Each row was made from one small tree. The marks that hang from a mark follow it in brackets, in the order of their numbers. Every link used is in the known rows. Write each row's tree.
In the rows, 128 means zero.
Known rows:
K_912(K_906(K_113(K_809) K_999)): [ 88 155 136 108 148 152 170 138  86 125 123 137 139  69 162 108 106 130
 178 190 114  94 152 161  81]
K_113(K_809(K_999) K_906): [ 94 154 129 103 161 142  93 145 101 150 100 184 130  96 144 116 115 101
 132 150 108 137 127 154  93]
K_231(K_755): [100 140 154  96 166 128  82 136 118 113 135 131 143  98 120  81 101 186
 143 167 104 171 110 156  85]
K_113(K_755(K_231) K_906): [115 156 147 121 163 148  82 118 124 128 144 198 140 123  95 100 107 191
 158 129 106 165 132 142  82]
K_358(K_113(K_809(K_79(K_520) K_999) K_906) K_231(K_755)): [ 94 108 156 107 180 132 137 158 150 166  95 169  70 171  67 117  94 138
  97 130 124 159 131 166 115]
K_809(K_79(K_520) K_113(K_906) K_999): [149 166 129  96 155 121  45 131 154 148  96 117 109 177  61 124  85 135
 106 178 104 156  98 164 134]
K_912(K_906(K_113(K_755 K_809) K_999)): [ 95 133 150 112 153 149 195 137  81 129 146 142 150  43 158  98 119 146
 176 174 118 113 163 161  76]
K_358(K_113(K_809(K_79(K_525) K_999) K_906) K_231(K_755)): [ 87 122 151 107 170 136 101 180 170 151 127 173  80 161  92  88  92 142
 108 132 123 155 148 144  82]
K_358(K_231): [103 137 153 116 174 122  89 129 132 115 114 170 130 121 133  80 101 214
 140 158 113 143 112 147  87]
K_906(K_113(K_755(K_231) K_809(K_79(K_525))) K_999): [114 130 141 116 140 139 111 151 145 128 126 172 123 104 130  36  88 133
 167 135 133  85 176 139  99]
K_79(K_520(K_456 K_912) K_525): [142 187 145 111 164 121 117 154 109 120 123 147 118 164 181  90 110 140
 118 139  75 148 132 172 132]
K_358(K_113(K_809(K_999)) K_231(K_755)): [ 67  88 171 106 180 128 126 154 153 139 106 162 117 119 124 106 105 184
 111 133 140 132 125 157  82]
K_79(K_520(K_456 K_912(K_906)) K_525 K_809): [131 210 141 114 168 147 210 146  70 123 170 159 116 152 193 117 118 122
 122 159  64 135 152 169 134]
K_809(K_79(K_520(K_912) K_525) K_113(K_755(K_231)) K_999): [157 159 128 127 153 120  68 136 196 132 134 159 111 180  89  55  83 171
 116 121 124 128 127 156 157]
K_358(K_113(K_809(K_79)) K_231(K_755)): [ 97  95 169 102 181 132 120 142 164 133  97 150 100 137 105  53 105 206
 126 135 131 139 135 160  85]
K_113(K_755 K_809 K_906): [116 135 146 104 165 141 136 128  86 148 128 181 138  67 136  87 132 141
 148 136  97 167 145 158  79]
K_906(K_113): [125 151 147  90 152 122  83 133 125 112 112 106 151  78 135 114  89 199
 158 184 106 119 116 160  84]
K_79(K_520(K_912) K_525 K_809): [130 185 132 107 161 128 170 129 108 136 163 183 122 114 162 101 106 127
 109 152  79 125 144 154 151]
K_79(K_520(K_456) K_525 K_809(K_999)): [113 166 149  94 163 125 142 166  79 135 144 147 129 149 175 136  94  86
  86 160  85 129 129 153 137]
K_520(K_456 K_912): [135 174 164 114 175 128  81 133 129 104  86 151 146 149 191  89 137 184
 124 145  93 124 121 172 103]
K_520(K_456 K_912(K_906(K_113(K_809(K_79)) K_999))): [128 176 153 122 164 151 148 150 122 113  70 135 119 142 196  74 138 129
 155 167 110  67 165 181 102]
K_113(K_906): [115 174 140 102 162 139  75 126 111 129 128 163 138 115 118 117 109 164
 142 168  91 164 117 149  83]
K_358(K_113(K_809(K_79(K_525))) K_231(K_755)): [ 96 108 157 100 171 130 121 162 164 134 130 150  92 139 112  41  90 186
 128 133 121 149 148 150  84]
K_912(K_906(K_113(K_755(K_231) K_809(K_79(K_525))) K_999)): [102 154 127 126 141 160 157 153 121 125 161 167 118 101 133  43  86 133
 190 149 127  97 181 142  91]

Which tree is each row?
[141 140 162 103 154 124 125 145 121 134 143 139 131 180 121 129  88 140
 100 134 103 126 133 154 135] -> K_79(K_520(K_456) K_525 K_809(K_113(K_755(K_231)) K_999))
[115 117 135 105 169 126 138 145 104 155 114 164 124  85 133  55 105 104
 114 131 120 145 127 163 140] -> K_113(K_755 K_809(K_79(K_520) K_999))
[104 140 146 130 161 157 103 123 132 144 108 228 120 139 104  55 123 116
 151 121 126 122 164 138 100] -> K_113(K_755(K_231) K_809(K_79) K_906(K_999))
[116 173 157 122 161 150 170 146 100 113  82 140 132 121 212 111 142 135
 160 167 105  74 163 182  90] -> K_520(K_456 K_912(K_906(K_113(K_809) K_999)))
[144 190 119 113 160 123 102 141 143 128 139 161 106 144 139  46  94 141
 122 148  91 145 131 159 150] -> K_809(K_79(K_520(K_912) K_525))
[128 158 165  91 172 129 156 129  67 129 114 141 134 143 163 132 113 131
 104 164  79 132 123 166 130] -> K_79(K_520(K_456) K_809)
[137 144 135 112 148 126  25 143 190 120 145 140 135 155  86  50  73 185
 133 139 132 132 123 136 111] -> K_809(K_79(K_525) K_113(K_755(K_231)) K_999)
[109 139 133 123 164 151  80 140 136 148 105 214 119 125 106  64 109 123
 142 111 129 130 142 145 103] -> K_113(K_755(K_231) K_809(K_79 K_999) K_906)
[150 161 125 113 146 129  56 143 166 148 146 152 101 188  44  94  67 143
 124 136 111 166 127 147 131] -> K_809(K_79(K_520 K_525) K_113(K_755(K_231) K_906) K_999)
[132 210 124 125 168 140 123 173 118 120 142 143 102 185 173  80 100 110
 115 153  90 141 131 170 142] -> K_809(K_79(K_520(K_456 K_912(K_906)) K_525) K_999)
[ 95 172 143 111 151 145 134 132 106 110 145 122 151  91 141 129  96 168
 170 206 111 110 135 152  80] -> K_912(K_906(K_113 K_999))
[106 129 167 109 169 144 102 108 153 121 155 168 158 121 107 106 100 239
 141 123 126 139 128 143  84] -> K_358(K_113(K_755(K_231)))
[122 134 131 108 168 134 134 147  99 167 115 179 110 104 108  85 112  87
 113 132 109 163 135 163 129] -> K_113(K_755 K_809(K_79(K_520) K_999) K_906)
[105 114 144 111 152 135 109 145 127 133 101 163 144  68 137  94  94 165
 161 127 140  91 138 156  93] -> K_906(K_113(K_755(K_231) K_809(K_999)))
[ 89 137 144 127 150 161 179 128  98 125 139 172 140  77 139  92 105 160
 194 150 131  95 166 153  80] -> K_912(K_906(K_113(K_755(K_231) K_809) K_999))
[109 135 151 116 165 146 118 130 116 148 116 199 130 105 124  61 137 103
 131 144 114 140 159 146  96] -> K_113(K_755 K_809(K_79) K_906(K_999))
[ 95 136 137 123 163 151 101 137 113 149 117 221 131 103 120  98 113 129
 147 111 124 136 140 146  91] -> K_113(K_755(K_231) K_809(K_999) K_906)
[132 187 152 111 170 138 199 150  91 124 117 123 126 133 182 174 115 135
 114 177  91  88 136 184 134] -> K_79(K_520(K_456 K_912(K_906(K_113))) K_809(K_999))
[114 154 123 135 159 149 200 139 109 141 126 176 114  87 144 108 101 153
 168 121 125  98 149 180 129] -> K_79(K_520(K_912(K_906(K_113(K_755(K_231) K_809(K_999))))))
[ 88  91 159 106 182 124 141 155 155 153  97 152  84 153  92  87  89 157
  97 130 136 140 123 166 124] -> K_358(K_113(K_809(K_79(K_520) K_999)) K_231(K_755))
[107 141 127 121 156 156 135 149 124 129 124 151 125  84 126  66  87 161
 180 141 139  97 146 157  94] -> K_912(K_906(K_113(K_755(K_231) K_809(K_79 K_999))))
[150 209 111 112 150 136 148 152 128 121 157 114  99 121 134  79  78 162
 160 178  88 130 143 171 132] -> K_809(K_79(K_520(K_912(K_906(K_113))) K_525))
[ 94 154 123 101 152 147 146 154  90 130 119 122 137  56 164 119  93 139
 170 180 118 105 131 167  84] -> K_912(K_906(K_113(K_809(K_999))))
[127 161 149  91 157 131  80 120 137 141 118 142 146 133 100 165 110 144
 102 186 102 125 114 148 103] -> K_79(K_809(K_113(K_906) K_999))
